Every row comes from one small tree of marks. The marks that hang from a mark follow it in brackets, in alphabetical order. Every link used is in the known rows. Which tree was each row made from?
In the rows, 128 means zero.
Known rows
nirudas{tifas{ravupu}}: [137 136 141 200 141 147  94 178 124 106 162  61  85 120 160 111 152 171]
koso{misa tifas{fivub nirudas{kuli} ravupu}}: [122  95 141 103 137 115  87 100 121 125 126 173  75  89 134 127 167 122]
ravupu{tifas{koso{misa} nirudas{kuli}}}: [108 139 111  80 188 108  93  83 126 114 156 109  91 101 183 123 159 145]
fivub{misa tifas{nirudas{kuli}}}: [135 134  73 101 140 128 123  98 147 105 170 101 155 111 158  92 124 175]
koso{tifas{nirudas}}: [176 135 135 172 133 101  99 160 137 113 167 121  80 142 144  84 195 160]
nirudas{kuli tifas{fivub koso{misa} ravupu}}: [ 82 107 144  93 155 147 104  48 129 120 139 104 120  54 171 153 126 139]
fivub{misa{koso}}: [152 130  51  94 167 133 132  99 127 116 184 102 144 153 100 106 116 161]
tifas{fivub koso nirudas ravupu}: [ 91 104 149 132  90 144  97 156 152 134 101 159 127  81 191 130 221 112]
koso{misa{fivub} tifas{nirudas}}: [166 110 132 142 142  88  97 121 122 124 150 159  76 127  88  90 161 154]
tifas{fivub{misa} nirudas{kuli} ravupu}: [ 95  89 112  92 113 141 104 115 137 132 110 160 138  84 175 136 167 129]
ravupu{tifas{fivub{misa} koso nirudas{kuli}}}: [ 95 121 109  71 146 133 129  41 171 115 139 131 166  73 200 120 167 154]
misa{fivub{tifas{nirudas}} koso}: [114 109 105 138 136 114 123 162 165 101 186 106 131  95  79  86 146 174]
misa{fivub{tifas{nirudas{kuli}}} koso}: [ 88  97 109 106 155 110 121 131 177 104 191  78 125  59  94 116 126 180]
fivub{misa tifas{koso nirudas{kuli} ravupu}}: [ 92 130 102  89 130 146 117  73 143 115 112 101 150  76 189 124 142 133]
misa{fivub{tifas}}: [146 144  88 164 120 138 127 147 177  93 188  83 151  88  85  80 134 208]
ravupu{tifas}: [162 169  88 170 160 134 107 161 153  92 197  78 102 135 137  87 164 196]
koso{misa{fivub} tifas{nirudas{kuli}}}: [139  98 135 110 162  82  94  90 132 124 154 132  69  92 100 118 146 157]
tifas{nirudas}: [150 128 114 157 124 114  93 196 133 119 162 121 100 139 164  93 195 155]

Which tree is each row?
[116 104 121 101 134 105  98 112 127 135 122 154 112 100 134 117 170 133]
tifas{koso{misa{fivub}} nirudas}
[134 148 109 110 166 115  95 114 118 111 151 137  94 134 168  96 176 142]
ravupu{tifas{koso{misa} nirudas}}
[132 137 114 175 108 142  93 202 136 100 142 117 104 118 153  87 178 151]
fivub{tifas{nirudas ravupu}}
[ 76  75 104  63 142 136 114 101 136 132 126 153 134  85 143 148 146 117]
tifas{fivub{misa{koso}} nirudas{kuli} ravupu}
[122  94 148 143 126 121 107 150 141 120 143 163  89 107 110 112 193 123]
misa{koso{tifas{fivub nirudas ravupu}}}
[131 118 118 155 118 161 123 102 129 111 142 123 152 111 154 108 135 163]
nirudas{tifas{fivub{misa} ravupu}}
[124  92  84  82 129 124 130 110 135 124 159 171 163 132 124 100 156 136]
tifas{fivub{misa{koso}} nirudas}
[106 123 143 144 118 134  86 169 131 132 103 120  92 105 197 130 212 114]
tifas{koso nirudas ravupu}
[144 103 148 152 132 104  83 144 110 127 110 169  51 117  94 108 171 129]
koso{misa{fivub} tifas{nirudas ravupu}}
[153 140  67 127 138 129 119 116 145  99 183 121 140 110  61  79 108 191]
koso{misa{fivub{tifas}}}
[121 161 101 147 121 163 115 131 156 103 143  79 138  89 150 108 156 156]
fivub{tifas{koso ravupu}}
[ 92 121 119  64 162 119 104  62 147 113 152 147 125  77 178 122 168 143]
ravupu{tifas{fivub koso{misa} nirudas{kuli}}}
[115  99 161 141 117 122  95 132 154 122 130 142  84  70 158 129 193 138]
koso{tifas{fivub nirudas{kuli} ravupu}}
[ 89 131 157 146 160 145  99  97 147 113 147  28  95  60 200 156 143 159]
nirudas{kuli tifas{koso ravupu}}
[111 101 109 122 146 157 133  88 126 112 160 113 147 114 120 119 115 152]
nirudas{tifas{fivub{misa{koso}} ravupu}}
[ 64 107 145 126 118 137 103 120 177 116 114  88 121  26 161 136 164 148]
misa{fivub{tifas{koso nirudas{kuli} ravupu}}}
[124 136 103 180 110 154 111 171 168  98 151  91 125  81  93 100 142 183]
misa{fivub{tifas{ravupu}}}
[119  93 149 121 153  99  81 111 121 127 117 141  44  80 108 138 150 134]
koso{misa{fivub} tifas{nirudas{kuli} ravupu}}
[135 119  83 124 104 163 119 114 137 123 125 158 160 116 134 116 153 145]
tifas{fivub{misa} ravupu}
[120 119 146 186 116 154 105 158 144 106 159 101 119  95 154 113 163 168]
nirudas{tifas{fivub ravupu}}
[121 123  76 114 139 146 121 138 120 109 143 130 133 135 115  93 131 134]
fivub{misa{koso} tifas{nirudas ravupu}}
[142 130  59 100 147 128 135 113 134 106 180 122 158 144 111  74 123 158]
fivub{misa{koso} tifas{nirudas}}
[ 98 121 159 161 116 159 115 110 152 115 137  93 136  70 182 128 173 151]
nirudas{tifas{fivub koso ravupu}}
[116 139 106 112 128 138  94 128 114 113 119 144 111 115 155 100 160 118]
fivub{tifas{koso{misa} nirudas ravupu}}
